Each row comes from the steps of one walk. Every step used is in the known rows, and no mark comes twice. Write the walk behind each row, first mark first.
Known rows:
zino zamoz: [ -4  -8   1  -6  15  -5   2  -8  12   2   1   4   6 -16  14  11 -14  15
  10 -15 -18 -20   0  11]
pugof zamoz roso kodef: [  4  12 -14   6 -25  35  27  -8  12 -25   0  22   5  18 -10   8  -8  -5
   9 -16 -28   2  -2   9]
fepila zamoz: [ 20  -5   0  13   2  -3   3 -18 -17  -4 -10   2  -8  -3  13  25   8  30
  20 -21   0  -2  -5  -1]
vero zamoz roso kodef: [ -3 -24  27  -8  -1  36   0 -18  22 -24  -9  22   2  26  -7   3   7 -24
 -24  -4 -14   7   9 -19]
vero zamoz fepila: [ 11 -48  26  -5  11  -7  12 -11  16   0  16  -6  -2 -12  18  -7  22  -6
 -25  20   6   0  19 -26]
pugof zamoz: [  8   8 -17   3 -16  -9  25  -1   1  -2   7   6   7  -9  -1  10  -8  15
   8  -2 -14  -9  -1  15]
vero zamoz roso kodef pugof: [-24 -15  28   4 -18  31   1  -6   6 -30 -12  16  11  40  -1   9   3 -23
 -13 -18 -25   9  -4 -36]
vero zamoz pugof: [ -3 -38  38   2   6  -4  15 -11  20 -22  23  -4  10   9  16  -6  20 -28
 -21  -2 -11  -7  14 -15]
vero zamoz roso: [ -3 -20  36   3  -2  15 -18 -17  16   3  -9  17  -3  10  13  -1   6 -14
 -32   3  -7   1  28  -3]
pugof zamoz fepila: [ 18 -15 -15   9 -12  -7  37   0   6  -2  23  -4   1 -18  15  -1   4  15
   8   8  -8  -3   6   1]
zamoz roso: [ -4   4  13  16 -11  24 -17  -4   3   3  -7  11  -6  12  11  -5  -1  -8
  -2  -6  -9   6  18   8]
kodef zividub zamoz: [-19  -6 -24  -2  -4 -22   1  12 -24   4  11  -1 -10  11  -1   0  19  -4
  10   8 -39   5 -28  -3]
zividub kodef pugof: [-30  12  -3  17 -30 -17   3   7 -13 -17  -1  -9  -1  15   2   2  -2  -2
  40   4 -36  12 -13 -26]
zividub zamoz roso kodef: [ -3  -2  -1   1 -12  25   5 -11  -2 -21  -5  15  -5  33   0  -4   8 -25
   5   1 -31  20 -20   7]
zividub zamoz roso kodef fepila: [-28  -5 -21  26 -24  17  16  -4  -1 -12   1  20   0  21 -14  -1  16 -21
  21  -9 -23  30 -21  -4]
vero zamoz fepila kodef: [ 17 -54  27  -8 -15 -21   2 -19  -4   9  33 -10   3 -33  23   2  22 -10
 -16  -1   7   0  14 -22]
zino zamoz fepila: [  6 -32   2  -1  17  -4  15  -7  15   1  16  -8   1 -27  31  -1  -2  13
  11  -6 -13 -14   6  -4]
vero zamoz: [  0 -24  25 -11   8  -7   1 -12  12  -1  -1   3   3   0   2   5   9  -6
 -27  10   2  -3  12 -12]
zamoz vero: [-11 -25  -1  20  -1  20  -8  -9   5   3  -7  -7  -1  11   5   2 -27   5
 -20  15  -3  10  13  10]
roso zamoz vero: [ -5 -41  -1  18   3  10   4 -14   0  -5  -2  16  14  21 -10  -9 -45   5
 -15  16  16  15   4   2]
zividub kodef roso: [-19  18 -13  19 -21 -18 -10 -13  -2   1   9   1 -11  27  -1  -3  -2 -14
  27  -7 -34   5  -3 -12]

Which walk is each row?
[ 16  -4   3  16  -9  41   3 -24  -8 -26 -16  18 -10  23   3  22   7  11
  24 -35 -13   8  -7 -10]
fepila zamoz roso kodef
[ -2 -10 -24   9 -31   5  55   9  -4 -36  19  -4  14  10  -1   6   2   6
  25 -13 -24   5 -26 -30]
roso kodef pugof zamoz fepila
[-24 -23 -20   1  -3   3  33  11  -8 -43  32  -5   1  36  -5  -9  30 -36
  24 -12 -56   8 -44 -22]
roso kodef zividub zamoz pugof
[-19 -10 -33 -13  -1  -3  20  11 -17 -21   9   4  -6  27 -19   1  18 -15
  18   1 -43  11 -47 -17]
roso kodef zividub zamoz
[-38   2 -23  31 -27 -19  13   4   4   0   9  -1  -3 -11 -19  -3  11   0
  46   6 -17  16   3 -20]
zividub kodef fepila
[-29 -35 -35   6  -2  19  11   3 -12 -18   1  -3  -7  38 -14   4  -8 -10
  -2  16 -47  20 -34 -11]
roso kodef zividub zamoz vero
[-24  -4 -17   3 -12  40  -3  11   0 -21   1  15  -6  31 -20  -1   6 -16
  12 -22 -35   7 -10 -26]
zamoz roso kodef zividub
[ -8 -18   5  23 -10 -12  12 -13  -2 -20  36  19  20  46   1 -21 -10 -29
   9 -36  -1   0 -12 -14]
kodef roso zamoz pugof
[ -7  -9 -18  38 -15 -13  12  -8 -18   5  -1   6  -3 -15  -1  26  14  35
  37 -32   7   6  -5 -12]
kodef fepila zamoz
[-15   6 -33   6 -28  30  23   9   0 -23   8  22   0  24 -22   8  -2  -3
  19 -24 -49  -2 -11  -9]
pugof zamoz roso kodef zividub
[ -8 -11 -28  27 -12  10  31  -8 -10 -22  -3  11   0   1 -20  28  14  23
  44 -40   3  11 -23 -28]
roso kodef fepila zamoz
[  6 -16  -6  15 -35 -17 -12 -13 -21  19  39  -9  -3  -8  22  -3  11 -12
   9 -37  -3   1  -3 -13]
zamoz fepila kodef roso
[ -2  -6 -15  20 -32 -15  36  13 -11  -9  21 -10  10  -6  19   3   1  19
  19  -5 -20   1  -8 -13]
kodef pugof zamoz fepila
[  6  14  -4  18 -28  15   8  -8   5   1   1  17   1   2   9   4  -9   7
   3  -8 -22  -2  16  27]
pugof zamoz roso
[ 24 -19 -16   5 -41 -20  27  -8 -16   5  40  -9   5 -41  20   4   6  14
  20 -14  -8  -4   2   4]
pugof zamoz fepila kodef
[ -8 -32 -22   6   0 -23  12  13 -21   4  27 -13 -16   1  16 -13  29  -5
  12  16 -33  12 -22 -17]
kodef zividub zamoz fepila
[-34 -10 -15  21 -12  30  14  -6  22 -15  -2  23  11   0 -11  10  -9  -2
  29 -40 -24   1  -1  -6]
zino zamoz roso kodef fepila
[-12   3   2   9 -45 -19 -10   4 -37   0  13  -8  12  -9  10  13  -1   0
  23 -32  -9   2 -19 -13]
fepila kodef pugof
